Every row comes from one small tree of marks. The marks that hang from a mark follow it in brackets, in alphabetical order. Every link used is in the known rows. Which tree was each row made from?
Known rows:
R{E M{A D}}: [-33   0   2   8  12  -1  30 -34 -53  39 -30   1 -20  20  10   8   3 -45]
J{R}: [-30  10  34  54  14 -11  24  38 -39   4 -17   7  15  -2 -23  -2  -2 -35]
J{R{A{D M}}}: [-39  35  11  13  29  -6  34  26 -35  21 -27  57   5   3 -15  59 -48 -46]
R{A{D} E}: [-34  48  16 -19  13   3  60  -9 -43  27 -15  18 -13 -27 -17  39 -52 -45]
E{R{A{D} M}}: [-40 -22 -25  38  12 -12  31  -2 -29   1 -58  44  -1 -35 -22  47 -33  13]
E{R{A}}: [-34   8  -9  45  13 -10  16  19 -30  -2 -27  10  19 -63 -19  25  -8  -3]
J{R{M{A}}}: [-42 -20  -8  75  21 -21  24 -10 -39  14 -33   4   2   1 -11  30 -14 -45]
A{D M{R{E}}}: [-43  65  27 -28  15   4  23  26 -39  -3 -14  14  -7  59 -19  10 -44  -5]
D{A{M} R}: [-40  15   7  49  25  -9 -44  10 -18   0 -13  16  12 -41  20   1 -47  -2]
J{R{A{D} M}}: [-38  -7 -18  47  14 -12  52   1 -41   8 -49  45  -8 -17 -18  50 -55 -54]
D{A}: [-36   0 -21  42  20 -14  -1 -22 -30   7   1   8  15 -48  -2  -7 -25  10]
J{R{A{M{D}} E}}: [-25  48  35  17  17  11  34  32 -62  24 -15  35  -1  -2   5  18 -14 -87]
R{E M}: [-33   8  -2   7   1  -9  16  -4 -48   0 -27 -14 -13   2 -17  13 -19 -29]
A{M{D R{E}}}: [-33  60  19 -20  10   9   5  33 -52  -1 -15   2  -2  61   4 -24  -8 -21]
E{R{M}}: [-36 -35  -6  54   6 -18  -5  20 -30 -17 -49   8  10 -13 -25   7   9  29]
E{R{M{A{D}}}}: [-47 -35   4  45  22 -15  30 -14 -22  18 -51  36  -2  -1 -21  39  -6  33]
J{R{A}}: [-33  24  -4  55  16 -10  34  18 -43   7 -18  11  14 -44 -15  26 -31 -66]
M{D R{A}}: [-33  42 -45   3   9   1  23   1 -45   2 -30   2   6   2   9 -12 -32 -36]

Write each row's tree:
[-40  63  -4  -1   9   6  59  -1 -48  -1 -15   2 -10 -12 -17  17 -71 -42]
M{R{A{D} E}}
[-47  50  25   7  19   3  60 -11 -41  19  -8  -6 -10  26 -15   7 -42 -18]
M{A{D} R{E}}
[-38 -14  19  17   9 -10   4  17 -19   4 -61  21 -14  11  -1  14 -47  -5]
A{D{R{M}}}
[-42  -4  43  56  20  -4  69  -8 -50  25 -28  26 -17   8 -21  34 -28 -51]
J{R{E M{A{D}}}}
[-38  66 -22  16   4   2  36   0 -53 -14  -5 -29   0 -33 -12   4 -54 -56]
M{R{A E}}
[-29  -5 -62  -6   7  -8  12 -24 -45  20 -50  20 -11 -11  12  24 -23 -45]
R{A M{D}}
[-30  48  32  28   6   4  19  17 -39   6 -17 -19  -6 -66   7  14 -50 -77]
D{R{A E}}
[-30 -27 -33  41   7  -6  13   3 -42   4 -60  31   2 -31   1  15   4  -7]
E{R{A M{D}}}
[-41  45 -25 -46  26  -9  15  -5 -25  30 -27  44  -4   6  -7  67 -52 -18]
R{A{D M}}
[-38   7   8  27  18  -5  39  16 -25  12 -37  41  10 -45 -24  34 -23  14]
E{R{A{D}}}
[-28  59   1 -38  15   8  15   3 -54  34 -16  21  -7  -1  13  31 -18 -60]
R{A{M{D}} E}
[-36 -11  14  82   6  -4  -7 -11 -40 -14 -21  -6  -8 -67  13 -15 -53 -32]
D{A R{E M}}
[-47  47  -7 -29  21  -7   5  23 -25  -2 -28  25   4  64 -16  15 -44  19]
A{D M{R}}
[-38  31  81  18  21   6  43   7 -27  37 -20   4 -16 -10   3  18 -40 -36]
M{A{D{R{E}}}}
[-25 -25  10  51   9  -7  23  26 -50   7 -50  28  -1  28  -3 -12  10 -37]
J{R{M{D}}}
[-38  -2  24  74  15  -9  44  -5 -55  14 -18  -6  -8  -9 -15  22 -13 -68]
J{R{E M{A}}}
[-27 -11 -29  54   9  -6  32   6 -55  11 -50  33  -2 -15   4  15 -19 -73]
J{R{A M{D}}}
[-37  39  -8  30  23 -11   8  26 -39   9 -18  25  14 -17 -10  47 -32 -64]
J{R{A{M}}}
[-27  15 -28  -4   2   3  33 -22 -60  19 -36   9 -20 -18   8  16 -24 -67]
R{A E M{D}}
[-32  17  48  74  13   3   1   7 -37  -2   0 -10   2 -77  13 -27 -44 -30]
D{A R{E}}
[-32  28   4  49  10  11  24  -9 -57  -6   2   1   4 -15   9 -57 -25 -14]
M{D{A} R{E}}
[-37 -41  -4  52  17 -10  12  -9 -35  23 -53  24   2  -1   1   6  32  16]
E{R{M{A D}}}
